Each row comes from the steps of one walk. Every step used is in the known rows, and no mark comes twice. Write the walk behind each row, first mark first.
Known rows:
M, C, P, G, V: [ 1.06  0.07  0.53 -1.43  1.27 -2.12 -0.90  0.06  1.05 -1.49  2.22  1.99
 -0.49 -1.75  2.10  1.72  1.56  3.91  0.85 -2.60 -2.14  0.20 -0.20 -1.64
 -3.84  1.46  3.69]
Z, N, T, M, C, P, G, V, H: [ 2.68  0.50 -0.73 -1.66 -1.29 -3.98 -1.66  1.05  1.67  1.76  2.16  2.71
  1.76 -0.36  1.52  1.55  2.60  1.67  0.21 -0.68 -1.68 -1.46  2.14 -3.69
 -1.67  2.66  3.47]
T, N: [-0.71  0.90 -1.12 -0.65  1.13 -1.02 -1.88  1.80  1.31  1.39  3.70 -0.73
 -2.12 -3.56  1.81  2.15  2.94  3.04  0.97 -5.18 -3.28  2.74  0.45 -1.43
 -3.23 -0.21  1.79]
V, H, M: [ 2.60  0.27 -2.18 -0.23  0.60 -0.08 -2.55  1.45  1.47  1.97  0.71 -2.41
 -1.75 -2.15  0.02  1.59  1.54  2.70  3.32 -1.78 -2.71  2.87  3.37  1.31
 -4.21  1.01  2.77]
R, V, H, P: [ 3.55  0.16 -2.01 -0.67 -0.28  0.86 -1.65  3.28  3.50  0.61  1.80  0.66
  0.78  1.47  1.60  3.04  2.70  4.41  4.51 -2.81 -2.51  0.91  1.12  1.15
 -3.12  1.81  2.41]
M, C, P: [ 0.64  0.52 -1.09 -0.46  3.05 -0.92 -2.23  2.03  2.85  0.71  1.59 -0.60
 -0.01 -1.00  1.47  1.49 -0.42  2.79  2.44 -3.66 -2.33 -0.04  0.29  0.27
 -5.22  0.16  2.24]
P, G, V, H, M, T, Z: [ 3.95  0.61 -0.18 -0.62  0.28 -1.51 -1.91 -0.82  1.72  0.31 -0.80 -0.59
 -0.69 -2.62  0.08  1.84  5.98  0.88  0.06  0.38 -1.14  1.56  0.86 -0.99
 -1.88  1.08  1.70]
G, P: [ 0.59  0.75 -0.82 -4.06  2.45 -1.78 -0.62  1.04  1.16 -0.74  1.66 -0.91
 -1.21 -3.81  2.91  3.71 -0.09  3.13  2.70 -3.34 -3.42  3.82  0.82 -1.04
 -4.09 -0.15  2.61]
V, H, M, C: [ 2.80  0.33 -1.99  0.18  1.79 -0.85 -3.03  2.28  1.92  2.80 -0.26 -2.97
 -0.37 -3.28  0.00  0.19 -0.32  3.06  3.17 -2.40 -1.96  0.28  2.11  1.48
 -5.09  0.78  2.49]
T, M: [ 0.82  0.99 -1.40 -0.84  2.16 -4.90 -1.88  1.85  1.32  0.92  1.60 -4.12
 -2.40 -3.47  0.60  1.46  1.89  0.64  2.62  0.44 -2.63  3.32  1.86 -1.08
 -3.46  0.57  1.24]
C, P, G: [ 0.75  0.23 -1.00 -0.14  1.96 -2.91 -0.95  0.48  1.88 -1.14  1.58  1.65
 -1.39 -0.34  2.79  2.87  1.93  2.63  1.66 -3.48 -3.17  2.22  0.83 -1.74
 -4.33 -0.79  3.10]
H, M: [ 2.05  0.37 -1.84 -0.11  1.58 -0.86 -2.35  0.80  0.99  1.44  0.11 -3.52
 -3.40 -3.78  0.50  1.50  0.83  1.87  2.75 -2.48 -2.90  3.65  2.30  0.53
 -4.05  0.31  2.87]
H, P, G, V: [ 2.47  0.18  0.19 -1.30 -0.13 -1.97 -0.22  0.14  1.24 -2.23  2.47  1.74
 -1.37 -1.63  2.78  2.43  1.70  4.09  1.98 -2.24 -2.59  2.48 -0.37 -1.81
 -2.27  1.52  3.99]
M, T: [ 0.63  0.83 -1.53 -0.07  2.32 -2.24 -1.90  1.44  2.01  1.05  2.23 -2.44
  0.65 -4.14  1.13  1.43  0.70  4.04  2.91 -0.66 -2.52  2.58 -0.07  0.00
 -4.00 -0.28  1.70]
C, P, G, V, H, M: [ 2.81 -0.23 -0.85 -1.06 -0.25 -0.47 -1.63  0.43  1.02  0.28  0.42  0.94
 -1.57 -0.37  0.63  1.60  2.83  3.06  1.93 -1.22 -2.34  1.12  3.15  0.56
 -3.62  2.04  4.31]
N, T, M, C, P: [ 0.85  0.90 -1.14 -0.76  2.40 -4.60 -2.18  2.58  2.85  1.84  0.44 -0.65
  0.18 -1.00  0.99  0.70  0.11 -1.04  1.85 -1.04 -1.86 -1.09  1.17 -1.31
 -3.44  1.21  1.98]
Z, N, T, M, C, P: [ 1.55  1.08 -1.50 -0.89  1.24 -4.48 -2.51  2.14  2.29  2.92  0.43 -0.58
  0.06 -1.13  1.33  1.11  0.12 -0.91  0.71 -1.79 -1.82 -1.46  1.27 -3.31
 -2.71  1.08  2.67]
H, V: [ 2.18  0.38 -1.10 -0.17  1.67 -0.85 -2.24  0.16  2.05  0.99  5.36 -1.95
 -1.50 -1.86  1.15  2.18  2.34  5.94  2.67 -2.54 -3.04  3.07 -0.62  0.27
 -2.86  1.35  2.83]
C, M, T, N, Z: [-1.61  1.40 -0.52 -0.10 -0.16 -0.73 -2.89  1.39  3.69  2.36  0.75 -2.35
 -0.68 -4.02  1.22  1.66  2.14  2.07 -0.68 -3.21 -1.77  0.86  0.24 -2.05
 -2.82 -0.62  0.51]
M, T, Z: [ 2.12  1.26 -0.74 -0.42  2.05 -1.38 -2.21  0.11  2.70  0.39  0.95 -2.83
 -0.29 -3.71  0.72  2.53  4.31  0.71  0.86 -0.91 -1.78  3.07 -0.72 -1.05
 -2.73 -0.30 -0.06]
C, M, T: [ 0.22  0.57 -1.32 -0.07  1.69 -2.68 -2.35  1.95  1.72  2.20  1.80 -4.47
 -0.62 -4.16  0.36  0.12  1.11  3.46  2.04  0.53 -2.18  1.35  2.18 -0.27
 -4.53  0.17  1.79]
Z, N, T: [ 1.46  1.27 -2.33 -0.71 -0.47 -3.30 -2.34  0.68  1.96  3.41  3.38 -0.71
  0.14 -3.96  2.39  2.93 -0.16 -0.40  0.73 -4.19 -3.06  2.84  0.89 -5.61
 -0.80  0.28  2.38]
Z, N, T, M, C, P, G: [ 1.97  0.63 -1.20 -0.15  0.80 -6.28 -1.73  0.69  1.61  1.76 -0.39  1.59
 -0.41 -0.99  2.51  1.62  1.23 -0.67 -0.08 -2.60 -2.15 -0.89  1.05 -5.05
 -2.66 -0.11  3.54]

Which walk is each row?
[ 3.47  0.19 -0.98 -1.30 -0.86  0.52 -0.83  2.35  3.01 -0.56  3.22  1.06
  0.33  0.51  2.16  2.50  1.14  4.41  3.93 -1.67 -2.61  2.07  0.79  0.67
 -2.47  2.36  3.31]
G, V, H, P
[ 4.64  0.73 -0.67 -1.02 -1.86 -0.85 -2.36 -1.19  0.95  2.05 -0.17  0.71
 -0.57 -1.26  1.34  2.93  5.43  1.05 -1.89 -1.74 -1.24  0.03  1.20 -4.65
 -0.92  1.00  3.49]
C, P, G, V, H, M, T, Z, N
[ 1.90  0.20 -0.40 -1.53  0.38 -3.02 -1.43  1.56  1.64 -0.03  2.16  1.70
  0.91 -0.15  0.97  1.09  2.99  3.59  1.72 -0.07 -1.86 -0.60  1.91 -0.54
 -3.58  2.36  2.89]
T, M, C, P, G, V, H
[ 2.93 -0.13 -1.03 -0.79 -0.27 -0.79 -1.78  0.36  0.61  0.61  0.84 -0.27
 -1.77 -2.03  0.48  1.46  2.77  3.47  2.19 -1.21 -2.45  2.11  3.05  0.38
 -3.49  1.80  3.88]
P, G, V, H, M
[ 1.21  1.18 -1.54 -0.51  2.33 -6.28 -2.48  2.54  2.19  2.84  0.26 -3.17
  0.08 -4.27  0.47 -0.15 -0.44 -1.08  2.29 -0.41 -1.78  0.04  1.02 -1.94
 -3.09  0.89  1.23]
N, T, M, C
[-1.34  1.49 -0.61 -0.15  0.27 -0.36 -2.58  1.20  3.82  1.57  1.06 -1.09
  0.15 -3.99  1.74  2.57  1.82  2.50 -0.10 -3.84 -1.97  1.63 -1.22 -1.84
 -2.39 -0.79  0.45]
M, T, N, Z
[ 1.44  0.18 -0.61 -1.39 -0.06 -0.98 -1.16  0.75  1.53 -0.75  4.15  1.55
  0.63 -1.41  1.54  2.37  2.90  5.44  2.14 -1.83 -2.72  2.35  1.59 -0.55
 -3.43  1.85  2.65]
P, G, V, H
[ 4.75  0.79 -0.91 -0.88 -1.86 -1.08 -2.43 -1.40  0.63  2.31  0.12 -0.43
 -0.75 -2.98  1.13  2.80  5.13  1.40 -1.58 -1.75 -1.35  1.19  1.00 -4.70
 -0.94  0.68  3.12]
P, G, V, H, M, T, Z, N
[ 1.17  0.33 -0.81 -1.74  0.19  0.43 -1.74  1.31  2.02 -0.13  4.97 -0.04
  0.81 -2.00  0.98  2.31  2.25  5.61  2.87 -1.63 -2.57  2.62  1.67  0.55
 -3.47  2.34  1.97]
G, V, H
[ 2.07  0.19 -0.69 -0.99  1.38  0.07 -2.31  1.72  2.10  1.23  0.53  0.21
 -0.03 -0.12  0.38  0.72  0.71  2.96  2.01 -2.11 -1.69 -1.42  1.90  1.35
 -4.69  2.09  3.61]
G, V, H, M, C, P
[ 3.09  1.22 -1.40 -0.63 -0.67 -1.25 -3.03 -0.18  1.32  3.27  1.28 -4.20
 -1.42 -4.12  1.12  2.47  3.88  0.67 -1.44 -2.18 -1.71  1.84  1.29 -4.94
 -1.84 -0.35  1.52]
C, M, T, Z, N
[ 2.34 -0.07 -1.25  0.27  1.62 -2.69 -1.67  1.14  2.04  0.45 -0.74  1.61
 -0.60  0.14  1.75  1.31  1.57  2.49  1.92 -2.99 -2.39 -0.36  1.95 -0.55
 -4.84 -0.07  3.61]
V, H, M, C, P, G
[ 1.20  0.44  0.43 -1.68  0.69 -5.14 -0.82  0.40  1.19 -0.48  1.25  2.17
 -0.22 -1.67  1.62  1.01  1.97  0.66  0.26 -0.61 -1.79 -0.81  0.56 -3.07
 -2.19  2.25  3.60]
N, T, M, C, P, G, V
[ 1.71  0.05 -0.36 -1.28  0.46 -1.08 -1.30  1.27  2.02 -0.32  3.04  2.46
  1.51 -0.21  1.46  1.68  2.35  5.01  1.91 -2.04 -2.24 -0.13  1.39 -0.19
 -4.04  1.94  3.10]
M, C, P, G, V, H
[-0.61  1.04 -1.04 -0.35  1.22 -1.93 -1.74  1.98  1.28  1.97  2.78 -0.44
 -0.63 -3.72  1.44  1.46  3.13  3.42  0.78 -3.12 -2.62  1.41 -0.16 -1.20
 -2.99 -0.28  1.88]
M, T, N
[-1.47  1.40 -0.63 -0.33  0.17  0.31 -2.53  0.97  3.80  1.25  1.72 -1.18
 -1.16 -3.74  2.06  3.14  1.78  2.18  0.05 -5.61 -2.50  2.75 -0.74 -2.08
 -2.57 -0.82  0.42]
T, N, Z
[-0.15  1.30 -1.01  0.05 -0.66  0.14 -2.88  1.29  3.71  2.61 -0.29 -0.69
  0.14 -3.04  0.96  2.03  2.57  2.22  0.14 -3.10 -1.65  0.83  0.37 -0.90
 -2.44 -0.06  1.16]
V, H, M, T, N, Z
[ 2.10  0.07 -1.49 -0.47  1.85  0.31 -2.79  2.40  2.46  2.06 -0.61 -0.16
  0.13  0.40  0.00  1.31  2.01  2.85  2.60 -3.02 -1.64 -2.38  2.06  1.70
 -5.06  1.71  2.95]
R, V, H, M, C, P
[ 3.28  1.44 -1.51 -0.62 -0.07 -0.87 -2.78 -0.62  1.54  2.56  1.58 -2.71
 -0.71 -4.16  1.61  3.35  3.52  1.16 -0.75 -2.89 -1.77  2.56 -0.21 -4.73
 -1.49 -0.49  1.47]
M, T, Z, N
[ 1.91  1.56 -0.87 -0.71  1.29 -2.47 -2.21 -0.01  3.37  0.76  1.73 -1.59
 -0.59 -3.39  1.18  2.98  3.70 -2.54  0.59 -2.94 -2.26  3.76  0.02 -3.20
 -1.10  0.52 -0.23]
N, T, Z
[ 3.09  0.02 -1.06 -0.25  0.95 -1.72 -2.42  1.13  1.07  1.63 -0.35 -1.01
 -0.52 -3.14  0.33  0.17  0.60  3.51  2.17 -1.94 -1.75 -0.22  1.79  0.42
 -4.54  1.37  3.46]
P, G, V, H, M, C
[ 2.36  0.33 -2.06  0.19  1.02 -1.40 -2.33  1.71  1.58  2.36  0.17 -2.28
  0.33 -2.82 -0.16  0.84  1.56  3.52  3.10  0.63 -2.08  1.60  2.18  1.47
 -3.97  0.75  2.63]
V, H, M, T
[ 0.98  0.18 -0.40 -0.61 -0.60 -1.81 -1.34  1.23  0.65  1.62  0.69  2.89
 -0.54 -0.94  1.15  0.99  4.99  3.00 -0.24 -1.68 -1.89 -1.27  1.44 -0.80
 -2.49  1.45  4.03]
C, P, G, V, H, M, T, N
